Known rows, with every step that occurs
raferi -> puvug -> zetod -> pekit: [-20.2  30.3  -2.2   3.3   9.0  19.9 -22.9   8.5 -10.0 -75.5   7.5 -22.9
 -28.2  30.2 -17.1   7.0  19.0  28.6   2.9  10.1  12.9  -8.6  -4.4]
loko -> bupu -> puvug -> raferi -> puga -> zetod: [ -2.5  -5.8 -15.8  21.1  10.9   9.9 -12.2   5.4  -9.0 -58.7  13.3  -0.4
  -3.2 -16.4  -4.5   4.8   6.1  37.5   2.8  25.7  23.4  -8.9 -36.1]
puvug -> raferi -> puga -> zetod: [  5.7  11.1 -10.9  26.8   5.5   9.2 -13.2  -5.1  -0.3 -50.2  12.3 -12.7
 -10.8  -9.8  -5.8   4.0  10.6  26.2   6.5  32.5  18.7 -13.1 -32.2]
zetod -> pekit -> raferi: [-20.1  22.8  -1.5 -20.1   4.1  -1.6 -16.7  -6.4 -15.7 -48.5  19.2 -12.0
 -32.1   1.8  -9.2  13.8  24.0  24.8   4.4  -4.1  12.6  -5.6  -5.4]
puvug -> zetod -> pekit: [-16.0  32.0  -6.7   4.8   4.4  15.5 -21.1   4.0  -2.3 -62.7  -2.4 -26.5
 -35.6  26.2 -19.5   5.3  19.6  28.3   2.9  13.1   2.7  -7.9   3.9]
puvug -> raferi -> puga -> zetod -> pekit: [-10.0  20.8 -11.5  10.2  -1.3   5.1 -10.7  -6.2   0.9 -56.3  -2.6 -25.9
 -35.6 -11.7 -11.4  12.2  12.4  25.4   2.0  14.0  21.9 -16.2   0.7]
loko -> bupu -> puvug -> raferi: [-22.2  -9.9 -22.2 -11.1  18.8 -12.4 -16.8  11.1 -37.3 -70.8   7.6  15.6
  -2.8  13.2  -4.5   8.0   2.8  43.5   6.0  -5.5  12.9   4.2 -36.5]
puga -> zetod -> pekit -> bupu: [-27.8 -10.4 -11.3  -1.3  16.1   9.3 -22.2   0.5  -1.2 -48.8   3.9  -8.2
 -24.2 -28.4 -14.1  -1.1  19.6  40.1  -5.6  -6.6  13.1  -3.0   9.6]
zetod -> puga -> bupu -> puvug -> raferi: [-29.7   6.7 -27.5   0.9   9.4  -8.0 -14.6  -0.3 -21.7 -68.6  13.9 -13.7
 -10.0  21.8  -0.1   8.6  12.4  36.8   4.8  -0.9  20.5   1.2 -34.5]
zetod -> pekit -> bupu -> puvug -> raferi -> puga -> gavobod: [-27.2   3.5  -8.8  10.1  16.7   3.8 -18.6   1.5 -13.9 -70.5   2.0   2.8
 -31.2  60.5 -11.5  16.1  28.6  18.0  10.8  11.4  38.0  -3.9 -14.6]
pekit -> bupu -> puvug -> zetod: [-14.8  -7.8  -5.2   7.3  23.2  26.7 -28.4  15.6 -15.6 -78.9  15.2  -4.9
   4.1  37.9 -12.3  -6.8  26.7  53.5   1.0  13.6  -0.9   0.3 -35.8]
zetod -> puga -> raferi -> puvug: [-32.6  22.0 -18.9  10.4   7.2  25.3 -22.9   1.8 -13.2 -59.2  36.9  -6.3
 -11.2  26.6   1.0  11.0  24.6  13.5   6.4   7.9  39.2  14.0 -39.8]
pekit -> zetod: [ -2.2  50.5   6.8   9.5  15.7  19.0 -32.5   3.0  -2.1 -48.4  11.4 -10.1
 -20.1  15.6 -14.5  -6.2   7.1  32.8   0.5  31.5  -9.9  -2.4 -26.8]
raferi -> puvug -> bupu -> ragi: [ -6.6 -11.6 -34.2   0.0  32.4  -3.5 -26.0   1.3 -29.6 -45.6  18.3  31.4
 -17.0  20.4  -8.7   1.9  30.2  32.3  26.2 -13.9  29.2 -14.5 -22.4]
raferi -> puga: [ 10.3  14.0  -5.0  14.2   9.1  14.8  -4.4  -3.3 -19.5 -28.4   5.8  -9.5
 -15.9  20.8  -0.1  -2.1  21.7  12.6   8.9  38.3  39.5  -5.7 -20.3]
puga -> raferi -> puvug -> zetod -> pekit -> bupu: [-31.3  -0.5  -7.1  -7.3  16.5  20.8 -19.9   4.6 -10.0 -68.9   7.8 -10.1
 -16.8  11.8 -10.2   4.7  31.3  44.5   0.9 -13.4  20.6   4.1  -0.1]
bupu -> loko: [-20.3  11.0 -14.9  10.6  18.7   2.3 -23.7 -16.4 -17.9 -37.4   7.5  -1.3
 -18.4  -9.4 -26.2  -2.6   7.2  43.6 -21.3  32.7  -0.2  -5.4 -20.6]
puvug -> zetod -> puga -> gavobod: [-43.4  28.9 -16.2  29.6   4.2  21.5 -35.2   7.7  10.5 -60.6  21.7  -3.0
 -43.9  73.2 -18.0   6.6  23.8   3.1  12.3  40.4  14.1   3.3 -16.3]
bupu -> ragi: [  3.6  -7.5 -11.1   2.2  24.7  -4.7 -29.9  -3.0 -16.0 -14.5  10.8  15.2
 -29.0  14.8 -13.0   3.4  14.7  21.3  22.2   0.8  15.8 -14.8 -21.2]
zetod -> pekit -> raferi -> puvug -> bupu -> ragi: [-12.4  -8.5 -30.1 -12.7  27.3  -6.6 -22.0  -0.5 -30.9 -53.5  19.7  27.5
 -24.2  17.8  -7.8   9.0  33.4  35.8  26.7 -23.3  32.5 -17.9 -15.1]
loko -> bupu: [-21.5  -3.4 -23.2   2.7  23.8   6.4 -21.9  22.8 -23.1 -31.5   9.8  25.4
 -12.2 -10.9 -13.4  -3.8  -2.0  29.0  -0.9  11.1  12.0  14.3  -9.4]
bupu -> puvug -> raferi: [-15.3   0.1 -17.1  -6.4  15.3 -12.3 -19.1  -0.2 -30.9 -70.1   8.0   0.6
  -5.9  22.9  -4.4   7.7  10.7  36.1   7.5  -1.4   9.6  -1.5 -40.8]
puvug -> raferi: [ -8.7  20.5 -13.6  -1.4   9.3 -14.3 -17.3  -5.6 -22.2 -52.7   5.2  -3.3
 -17.3  21.6  -6.5   6.5   8.3  22.7  13.5   7.0   5.5  -1.5 -26.0]
loko -> bupu -> puvug -> zetod -> pekit: [-25.4  10.4 -12.7  -1.9  11.0  16.8 -20.8  16.0 -12.9 -74.5  -1.1 -13.0
 -25.7  20.3 -17.7   6.7  15.5  42.7  -2.1   4.8   8.1  -4.2  -3.3]
pekit -> zetod -> puga -> raferi -> puvug: [-31.2  33.6 -12.4   9.7   7.2  29.6 -25.0   3.0 -10.4 -65.5  37.0  -8.1
 -12.0  29.1   0.5  10.3  22.2  18.8   5.9  12.2  34.3  11.9 -42.7]
pekit -> zetod -> puga: [-30.6  43.7 -10.5  10.0  -8.5  21.9 -21.3   2.0   3.7 -43.9  24.4 -13.8
 -39.5  16.8  -0.5  -3.6   6.8  17.9   6.8  48.4  15.7  -2.4 -17.3]

Rows
[-31.1  28.4 -35.1  13.8  -9.3  20.6 -16.3  -9.4   7.8 -34.4  18.4 -17.8
 -30.0  22.4   1.2  12.9  30.6  11.8   8.2  13.6  25.3  21.0 -25.4] => zetod -> puga -> raferi
[-19.2  20.1 -13.3  10.8  19.5  22.0 -27.6   2.2 -17.2 -58.4  30.2  -3.6
  -1.7  25.5  -5.6   9.9  25.7  17.7   3.6  -2.3  28.4  14.9 -43.2] => puga -> raferi -> puvug
[-38.4  -0.7 -11.3  -3.5  18.7  14.0 -19.4 -13.3 -17.6 -67.8   7.6  -5.5
 -15.2  -6.1 -22.7   6.1  20.6  64.5 -21.7   6.8  13.1  -3.1 -10.3] => puga -> raferi -> puvug -> zetod -> pekit -> bupu -> loko
[-34.2  -2.5  -9.5  -3.0  18.6   7.5 -19.0 -13.1 -16.3 -57.8   1.0  -4.3
 -21.7 -12.2 -26.0  -0.7  15.2  63.4 -22.6  16.7   4.8  -8.6  -0.5] => puvug -> zetod -> pekit -> bupu -> loko
[-24.7  16.5   3.4  -6.6  15.9  12.1 -25.1   4.0 -21.9 -72.3  40.1  -4.2
 -10.9   1.3  -7.9  12.3  17.7  25.1   1.7  -2.3  27.0  -7.4 -28.7] => puga -> zetod -> pekit -> raferi -> puvug
[-39.4  23.8 -26.3  23.3   9.1  14.5 -18.0 -12.9  -1.9 -45.1  16.7 -25.0
 -21.4   1.0 -21.3  -1.5  11.7  50.6 -23.0  37.1  11.5  -2.7 -14.4] => puvug -> zetod -> puga -> bupu -> loko
[-36.0  26.0  -9.1   7.4  -7.4  27.8 -18.1   8.5  -8.7 -67.9  41.9 -11.5
 -24.6  40.3   1.7   2.0  18.9  19.4  13.7  40.2  27.4  -3.2 -27.9] => pekit -> raferi -> puvug -> zetod -> puga
[-30.7   7.3 -38.1   8.3  26.2   3.3 -19.5 -12.3 -31.8 -68.7  14.8  15.6
  -6.4  -3.4 -22.0  -4.2  22.8  54.6 -17.0  18.5  12.9  -4.7 -22.0] => raferi -> puvug -> bupu -> loko
[ -7.1  27.5 -21.0  22.4  13.0   6.3  -4.3  -4.5  -8.7 -36.9   7.7 -33.4
  -9.9  19.2  -1.5   3.6  21.7  25.5   2.5  12.8  37.7   1.5 -15.4] => puvug -> raferi -> puga -> bupu
[-35.3   9.0 -25.9  14.6  16.0  19.8 -24.4   9.1  -6.7 -58.3  22.9 -21.6
  -8.9  11.3  -4.6  -2.1  18.0  41.9 -10.6  12.0  21.3   5.3 -33.3] => pekit -> zetod -> puga -> bupu -> puvug
[-36.6  30.3 -33.9  27.1   4.0  15.5 -17.4   0.4   8.2 -26.7  22.3 -35.1
 -26.5   7.4  -5.1  -3.1  17.8  17.3  -3.9  20.1  27.6   9.0  -5.7] => zetod -> puga -> bupu
[-36.3  10.0 -34.2  -3.9  21.1   0.1 -15.4 -14.6 -33.2 -76.0  16.4  11.2
 -13.3  -6.9 -20.7   3.2  26.1  57.7 -16.7   7.9  16.4  -8.9 -14.6] => zetod -> pekit -> raferi -> puvug -> bupu -> loko
[  9.2  16.4  -5.2   4.8   4.4   0.2   1.9  -6.7 -27.7 -45.2   2.5  -8.4
 -15.0  29.5   4.8   6.3  17.4  17.9  16.9  29.8  39.9  -9.0 -25.5] => puvug -> raferi -> puga
[-17.7  27.8   2.9 -16.5   2.7   7.2 -17.6  -1.9 -13.1 -62.8  20.5 -16.4
 -28.1  19.3 -10.8  13.2  26.9  32.4   7.2   1.7   6.7  -8.0  -9.7] => puvug -> zetod -> pekit -> raferi
[-21.1  18.0   1.0 -18.8   5.6   8.0 -18.4   1.4 -17.4 -71.2  21.7 -14.5
 -22.5  20.1  -9.9  13.9  28.2  38.9   4.4  -2.3   7.9  -7.8 -16.9] => bupu -> puvug -> zetod -> pekit -> raferi
[  3.1  21.7   6.1  -5.5  -0.5  14.8   1.8  -4.4 -20.9 -52.0  12.8 -17.3
 -22.6  27.5   1.8  10.5  30.3  24.2  12.7  26.0  40.5 -13.4 -14.0] => puvug -> zetod -> pekit -> raferi -> puga
[ -5.2 -28.8  -8.6  -7.9  30.5  -3.2 -28.2  -1.0 -18.9 -19.0  11.1  22.2
 -23.6   4.0  -9.9   0.4  20.1  34.4  20.5 -12.9  22.1 -12.3 -12.4] => pekit -> bupu -> ragi
[-34.8  25.9 -12.9  15.3  -5.8  29.9 -19.7  10.3  -6.0 -64.3  35.4 -12.5
 -25.6  41.2  -0.3  -1.7  15.3  16.8  12.2  45.0  26.4  -2.2 -25.8] => raferi -> puvug -> zetod -> puga
[-29.6  -3.8  -1.8  -8.3  19.2  17.3 -20.7   8.3 -14.7 -67.3   8.5  -7.3
 -17.7   8.1 -11.5  -0.8  25.3  43.3   0.1  -6.7  18.9  -1.8   4.0] => raferi -> puvug -> zetod -> pekit -> bupu
[  1.2  18.0   2.9  -8.3   0.3   8.6   2.4  -7.2 -22.7 -42.1  12.3 -14.4
 -25.3  15.6   3.0  10.6  28.1  18.9  10.6  21.9  45.0 -12.1 -10.8] => zetod -> pekit -> raferi -> puga
[-22.1  33.4  -6.9   4.3   5.9  22.9 -21.7   5.1  -5.7 -76.8   7.2 -25.7
 -27.1  33.7 -15.6  12.8  25.0  29.4   3.7   3.0  14.8  -2.4  -8.3] => puga -> raferi -> puvug -> zetod -> pekit
[-13.4  10.5 -13.6   7.5   1.6   6.3 -11.3  -3.3  -3.2 -64.6  -1.3 -23.6
 -30.3 -11.3 -10.2  13.2  13.7  31.6  -0.7  10.2  23.7 -16.0  -6.4] => bupu -> puvug -> raferi -> puga -> zetod -> pekit
[-24.0  11.6 -40.5  -2.8  24.9   5.1 -17.7   3.2 -34.8 -79.0  30.4  20.0
  -0.4  16.8  -4.2  -2.2  41.0  34.8  10.0  -8.1  25.1   2.7 -23.8] => pekit -> raferi -> puvug -> bupu
[-21.3  -3.2 -19.5   4.5  19.4  13.0 -12.2   4.4 -19.4 -58.4  15.2 -23.4
  -4.4  10.6  -3.5   6.3  28.4  42.2  -9.0  -2.3  36.3  -0.2 -27.1] => zetod -> pekit -> raferi -> puga -> bupu -> puvug
